Each row was made from one small tree. Brackets hold a mark, then the marks that hang from it, in alphabetical order. Every link used is in the known rows. Write each row's tree.
Known rows
(takug nezi): [-22 -21   9  12 -13 -16 -14   7 -11   1   4   0   7   6  -8 -11 -17 -14
 -20 -16   3   2  10   5   9 -21   5 -31  20  -1  -2  11 -11   3   7 -21
   0   3 -20  -8   8  -2  -2]
(pavo (bufel (gikel bubil)) (muzet (nezi mebot))): [-38 -11  11   8 -10 -14 -25  20  -5  27  14  19  20  -2  -7 -19   9 -15
 -29   1  23  11 -16  15   2   5   8 -12  27   4   2  17  -5  23   1 -10
  -4  -3  -9  -4   2 -13 -15]
(pavo (bubil gikel) bufel muzet): [-26  -7  21  10 -20 -19 -16  -4   3  25   7   8  36   6  11 -26   6 -31
 -16  -9  22  -1   8  -2  -8  13  13 -12  27  11   9  15  -8   3  19  -2
   1 -18   7  -1   4   6 -11]
(gikel (bubil (nezi mebot muzet) pavo) bufel): [-18 -26  22   2 -26  -9  -2   4  -1  13   9  15  30  10 -20 -13 -15 -10
 -11  -7  16  25  12  21   4 -11  17  -9   1  14  12  -1   5  11   8 -42
   6  12  12  -7  15  -9   8]
(bufel gikel (pavo bubil (muzet nezi))): [-25  -7  -2 -10  -2 -11 -17  11 -15  28  16  17  21  -2   6 -22   8 -20
 -24  -3  24  -1  -3  20   2  -3  -4 -29  32  11   9  17  -5  21  -2  -8
  -4  -5  -6  10 -13 -20 -22]
(bufel (pavo (bubil nezi))): [-14 -14   2  -3 -21 -14  -3   0  -7  10   1   5  19   2  -7 -19  -8 -16
 -18  -7  20  -4  24   7   2  -9  -3 -32  23  11   5  14  -6   8   4 -17
   3 -11  -2   2   1  -9  -5]
(bubil nezi pavo): [-20 -21   9   6 -20 -10   6  14  -5   1   2  20  26   6  -4 -17  -8 -12
 -18 -19  29   8  31  12  18 -22  10 -21  12   8   5   4   3  10  15 -22
  11   6  -5  -4  11   2   9]
(muzet gikel (nezi mebot)): [-26 -17  14   2 -13 -18 -20   8   8  11  -5   5  12 -19   0 -11  -2  -5
 -16  -7  18  15  -8   8   9  -4  -5 -15  27   3 -22  13 -10  14  11  -7
   0  -5  -8  -9  20  -8   2]
(pavo bubil bufel): [-22 -17  15   3 -26 -21 -16  -9   2  12   2   3  21   2  -5 -19  -9 -21
 -11 -16  13  -4  14  -8 -17   7  10 -13  27   8   0  14  -8  -5   9 -10
   0 -19  -8  -6  10   5  -6]
(takug (nezi mebot)): [-25 -21  14  18  -7 -24 -17  11  -3   2   5   1   2   6 -13 -16 -19 -11
 -17 -13   7   6   9   6  15 -25  -1 -30  13  -4  -7  13 -10   4   7 -19
  -4   7 -20 -12  13  -4   0]
(pavo bubil bufel muzet): [-28 -10  18   7 -27 -13 -19  -1   5  21  10  10  29   5   6 -22   0 -27
 -18  -7  16   2   3  -4  -9  18  13 -17  32  12   5  13  -8   1  15  -9
   1 -21   1  -5   6   1 -12]
(bufel gikel (nezi mebot muzet) (pavo bubil)): [-24   2  12 -13  11 -26  -7   7   1  30  18   9  16   4  -6 -26  -2   1
 -19  -6  30  -3   9  28   9 -22 -10 -24   8  -3  12  22 -11  18   5  -9
 -16   0 -18  12 -11 -28 -22]
(bubil (gikel bufel)): [-12 -19  11  12  -8 -17  -1  -5  -4  15  -9  -1  26   3   4 -18  -4 -20
  -5 -11  14   0  10  13  -3 -13   1 -16  12   8   7  18 -12   7  16 -14
   6   7   4  -6  11   8  -4]
(nezi mebot): [-23 -16   9  14  -6 -18 -11   9  11   8   3   3   3   2 -11 -22 -13 -12
 -10  -5  14   3   7   7   8 -15 -15 -23   8   2  -8  17  -9   1  12 -16
  -1   2 -13 -15  15  -3  -4]
(mebot (nezi (muzet (gikel bubil)))): [-19 -15   9   3 -13   2 -11   6   0  13   7  -6  17  -7 -15  -9  -7 -12
 -12 -15   5  13   9  10   5  -2  10 -18   8   1  -3  10 -10   0  13 -14
   1 -10   4   1  11 -15  -8]
(muzet (gikel (bubil (nezi mebot)))): [-23 -21  13  -6 -26  -4 -15  -3  13  11   1   7  19   0  -9 -10  -3 -21
 -22  -4  14  14   8   7  -4   4  -2  -8  17  11  -4  -4  -4  12  11 -10
   9  -6   6  -2  12  -6   7]
(mebot (nezi (muzet (gikel bubil (bufel pavo))))): [-17 -20   8   3 -15   1  -9   4  -4  13   4  -8  21 -10 -18 -10  -6 -11
 -11 -11   6  14   9  19   4  -2  12 -20  10   4   1  12 -14   6   9 -19
   0  -8   9   1  12 -18 -11]
(bubil gikel pavo): [-21 -21  11   9   0 -22   2   2 -11  13  -1   9  28   4   6 -25   2 -31
  -9 -21  25  -1  29  17  11 -23   0 -12  14  13   9  15  -7  11  24 -19
   5   8  -6  -4   7   9   5]
(muzet (gikel (bubil pavo)) (nezi mebot)): [-31 -21  18  -5 -16 -18 -24   7   1  15   3  11  19 -13  -5 -10  -2 -14
 -19 -10  19  23  -1  11   9   0   0  -8  26  12 -15   4  -2  20   9 -19
   0  -5  -6  -5  15 -13  10]
(bufel (gikel bubil) (nezi mebot muzet) pavo): [-27  -3   7 -14  10 -20  -8  11  -7  30  20   9  13   7 -19 -22   0  -1
 -26   1  28   2   5  37  10 -23 -11 -20   4   0  16  18 -10  27   1 -18
 -13   6 -20  11 -15 -34 -19]
(muzet (gikel bufel) (nezi mebot)): [-22 -24  19   4 -17 -18 -18   4   8  12 -10   5  19 -20  -1 -10  -4  -1
 -11  -5  15  20 -13  15   4   0   2 -13  27   6 -18  13 -12  18   8 -13
   0   1   1 -12  25  -7   1]
(takug (nezi mebot muzet)): [-21 -15  18  14  -3 -20 -12  14   0   5  10   0  -1   5 -15 -18 -21  -5
 -15  -9   6   9   3   9  18 -31   2 -20   6  -7  -5  14  -9  -4  13 -31
  -7  10 -18 -11  14  -7  -5]
(mebot (nezi (muzet gikel))): [-18 -15   8   7 -11   1  -9   8   1  10   4  -7  16 -10 -11 -12  -6  -9
 -10 -15   6  10   8  12   8  -6   8 -21   9  -2  -4  13 -13  -2  15 -12
   0  -9   2  -1  14 -12 -11]
(takug (nezi mebot (muzet (gikel bufel)))): [-19 -23  22  12  -8 -18 -13   8   5   6   4   0   5   0 -13 -17 -17  -6
 -15  -6   5  15  -1  15  13 -23   5 -14  10  -4  -6  10 -13   2  14 -29
  -6  11  -8 -11  19  -6  -4]

Which tree is each row?
[-10 -19  11  -4 -13  -1   0  -3   4  13  -1  -2  12  -8  -8 -18  -3 -10
 -12   2   9   9  -5  22  -1  -9   0  -6  18   7   1  13 -15   0  21 -34
   1   3   5  -8  15  -7 -13]	(nezi (muzet (gikel (bufel pavo))))
[-28 -17  16  -5 -18 -15 -26   5   5  16   1   6  15 -12  -6  -7  -4 -10
 -20  -5  15  20  -9   7   4   3  -3 -11  25   9 -18   5  -3  17   7 -13
   0  -8  -6  -5  14 -14   6]	(muzet (gikel bubil) (nezi mebot))
[-18 -24   4  -1 -27  -3 -11  -3 -14  19   5   3  28   6 -16 -11  -5 -25
 -18   5   7  14   1  25 -10   7   6 -25  22  23  15   9  -9  21   1 -36
   4  -1  10  -5   1 -17  -7]	(gikel bubil (bufel (pavo muzet)))
[-24   4  23   5 -10 -20 -22   8   5  28  14  12  31   3  21 -21  -2 -19
 -12 -12  22   9  -1  -5  11   4   4 -26  20  10  -4  15   2   5  18  -3
  -2 -14   4   2   3  -4  -6]	(pavo (bubil gikel) (muzet (nezi mebot)))
[-17 -14  19   4  -2 -10  -7   5  22  13   6   1   2  -6 -12 -25  -8  -8
 -11   4  13  12  -4  14  10 -16 -11  -2   5   0 -10  12 -11  -5  24 -27
  -5   5  -2 -13  21  -8  -9]	(nezi mebot (muzet gikel))
[-27 -21  13   6 -11 -21   0   6  -9   9   3   9  22   1  -8 -21  -2 -14
 -16 -18  25   1  22  19   9 -17  10 -12  21   6   7  18 -13  11  20 -27
  -1   1 -19  -9  11  -2  -2]	(bubil (pavo (bufel (nezi muzet))))
[-22 -32  19  -3 -29  -6 -10  -6   9  10  -3  12  31  -1  -9 -11  -3 -21
 -16  -6  15  23  11  19  -5   5   8  -5  18  17   2  -6  -6  18  10 -21
  10   2  15  -6  18  -4   9]	(muzet (gikel (bubil (nezi mebot) pavo) bufel))
[-19  -2  19  -9  -6 -25  -5  -2   9  21   7  -1  20  -2  -7 -22  -6  -1
 -17  -4  26   2  17  19  12 -11  -8 -24  14   3   3  20 -16  14  15 -16
 -12 -11 -10   4   1 -23 -11]	(bufel (nezi mebot (muzet gikel)) (pavo bubil))
[-33 -22  11  12 -15 -16  -9  15 -14  12   5  17  26  -4  -1 -21   5 -22
 -21 -12  25   7  10  17  13  -7  13 -17  32  13   3  17  -8  17  17 -27
   2  -2 -12 -11  10  -2  -2]	(bubil (pavo bufel (muzet nezi)))
[-35  -7  30   4 -25 -20 -23  -4  21  25   8   9  37   1   8 -21   6 -18
 -22  -7  25   7   5   2  -6  23  10 -13  30   7   2  10 -15  13  18   5
  -4 -23   2  -1   8  -6  -8]	(pavo bubil (bufel (nezi mebot)) (muzet gikel))
[-23 -19  21   7  -7 -16 -17   8   3   7  10   0   3   3 -16 -16 -17  -9
 -18  -7   5  15   1  10  13 -22   3 -13   9  -3  -6   6  -8   1  13 -30
  -5   7 -11  -8  14  -9  -2]	(takug (nezi mebot (muzet (gikel bubil))))
[-18 -24  23   7 -15 -11   8  13  12   6   3  20  24   0 -10 -23  -8  -3
 -13  -9  30  20  21  20  23 -25  11  -4   3   5   2   3   0   8  21 -31
   5  15   8  -8  23  -1   8]	(bubil (nezi mebot (muzet (gikel bufel))) pavo)
[-31  -4   6 -14  -1 -13 -17   4  -6  27  16  12  21  12  -1  -9  -2  -9
 -25 -16  19   1   2  18  -3  -8  -4 -25  10   1  13  10  -5  21   3  -1
  -2  -1 -24  11 -14 -21 -11]	(bufel (gikel bubil) nezi)
[-14  -4  21  -1 -21 -14  -8   3  15  13  11  10  18   8  -1 -18 -18  -5
  -9 -13  18   7  14  -8   5 -10   4 -19   5   2  -3   6   6 -12  14 -14
   2  -8   2   0  10  -2  -2]	(pavo (bubil (nezi mebot muzet)))
[-18 -25  10  -3 -21  -9  -6 -10   4  11 -11  -1  26 -10  -2 -11   2 -13
 -17  -3  14   7   6  25  -7   3  -1 -19  30  11   1  11 -23  22  12 -13
   4  -3   3  -5  13  -8  -5]	(muzet (gikel (bufel nezi pavo)))
[-16 -10  10  -6 -25  -1  -8   5  -2  13  12   9  16  13 -16  -8 -13 -12
 -22  -7  12  11   7   4   2  -8   7 -16   4   7   6   1   7   1  10 -28
   8  -3  -1   2   3 -10   2]	(gikel (bubil (nezi muzet)))
[-29 -23  10   4 -13  -5  -6   8  -1  12   6  16  26  -1   6 -21   6 -32
 -19 -10  20   9  13  20  11  -4   1 -17  28  18   5   6  -9  14  24 -24
   6   1  -3  -9   9  -2  -1]	(bubil (pavo (muzet gikel)))
[-26 -14  16   7 -18  -3 -13   4  14  18   3   8  27  -2   8 -16   4 -18
 -20   2  15  13  -7  18   4  10  -1 -23  24  10   1  10 -16  16  20 -10
   4  -3   7  -9  11  -8 -10]	(pavo (muzet (gikel (bufel (nezi mebot)))))
[-13 -11   7  -2 -17 -16  -1   3  -2  12   4   5  15   1 -11 -22 -10 -12
 -16  -3  22  -1  21   9   7 -14  -5 -27  17   8   2  15  -5   5   7 -22
  -1  -8  -1   1   3 -11  -8]	(bufel (pavo (bubil (nezi mebot muzet))))
[-31 -25   9  13 -15 -13  -5  11  -8  10   6  16  25   1  -3 -24   5 -29
 -20 -11  23   4  15  18   8  -6   9 -15  29  14   8  14 -10  13  19 -27
   3   0  -9 -12  10   2  -4]	(bubil (pavo bufel muzet))
[-22  -3  21   1  -3 -18  -6   5  17  17   6   0  14   0  -4 -17  -8   4
 -16  -8  20   6   4  16  13 -15  -7 -19   6  -5  -3  18 -16   7  24 -13
  -7  -1 -16  -5  10 -14  -7]	(bufel (nezi mebot (muzet gikel)))
[-10 -22   9  -5 -31  -3   0  -1 -11  14   3   6  27   7 -23  -9 -12  -8
 -18   3  12  16   8  23  -4  -6  13 -17   9  15  15   5  -1  16   1 -40
   7   4  14   0   5 -15  -2]	(gikel (bubil (nezi muzet)) (bufel pavo))
[-26 -14   3  -6  -6  -6 -15  10  -2  20  15  19  14  11 -10 -15  -5 -15
 -23  -7  18   7   2  13  -3 -12  -4 -15   6   3   8   2   4  13  -2  -8
   4   7  -7   5  -3 -11  -7]	(bufel (gikel (bubil (nezi mebot))))
[-16 -22   8   0 -35  -1  -5   2 -10  16   4  11  33   9 -17  -9  -6 -16
 -22   4  14  17   7  23  -2   4  13 -26  16  19  16   4  -2  24  -2 -32
   9   1  17  -1   2 -16  -2]	(gikel (bubil nezi) (bufel (pavo muzet)))
[-18 -13  22   7 -27 -25  -7  -7   4  14  -2   8  33   7   0 -21  -5 -16
 -13 -18  26  -3  26  -9  -9  -1  17  -8  17   3   5  11  -2   0  11   1
   5 -13   5   4  10  12   2]	(pavo (bubil gikel nezi) bufel)
[-19 -10   2  -1 -17  -9  -9   2  -7  18   8   5  21   2  -1 -22   0 -27
 -19   0  18  -3  12  12   2   2  -5 -34  31  16   7  17 -10  10  10 -20
   0 -14   0   0  -3 -13 -14]	(bufel (pavo bubil muzet))
[-14 -29  12  -4 -29  -6  -6 -11   7   9 -10   3  27  -8  -1 -13  -1 -17
 -14  -3  14  10   8  17 -10   6   3 -14  28  14   0   5 -15  14  10 -14
   8  -4  14  -4  16  -4  -2]	(muzet (gikel (bufel (pavo (bubil nezi)))))
[-28  -3  23   8 -20 -23 -21   3  -3  28   7  10  37  -1  14 -21   6 -21
 -17 -12  24   3   0  -4  -2  12  18 -15  32   9   1  19  -4   9  15  -2
  -2 -20   2   1   4   2  -8]	(pavo (bubil gikel) bufel (muzet nezi))
[-19 -14  20  -1  -6  -9 -11   4  19  17  10   2   4  -1 -16 -22  -9 -12
 -13   4  12  15  -4  13   7 -11  -9   1   3   3  -7   7  -7  -3  21 -30
  -4   3   1 -10  17 -11  -6]	(nezi mebot (muzet (gikel bubil)))
[-30 -20  22   2 -21 -15 -12   2  -3  22  12  12  38  11  -8 -11  -8 -15
 -14 -10  16  22   8  27   4   2  11 -23  11  18  15   6  -5  24  10 -31
   1   4   0  -7   5 -17   3]	(gikel (bubil (pavo muzet)) (bufel (nezi mebot)))
[-29 -17   8   6 -11 -11  -9  17 -12  12   9  17  24  -2   6 -18   1 -22
 -18 -14  22  10   8  17  19 -11   6 -26  27  14   2  14  -4  13  19 -28
   4   0 -11  -9   7  -5  -2]	(bubil (pavo (muzet nezi)))
[-27  -9  10   2 -17  -1 -19  12   3  18   4  10  22  -9  12 -12   8 -17
 -24  -2  16  13 -14  10  10   9   1 -24  34   9  -8  12  -9  15  18 -10
   5 -10  -1  -5   8 -10  -9]	(pavo (muzet gikel nezi))
[-23 -25  19  -6 -25  -9 -16 -11  12  16  -2   2  27  -1  -6  -8  -3 -16
 -16  -5  10  17   1  18 -10  10   1 -11  19  13   0   1 -14  19  11 -14
   4  -4   5  -5  13 -11   3]	(muzet (gikel bubil (bufel (nezi mebot))))
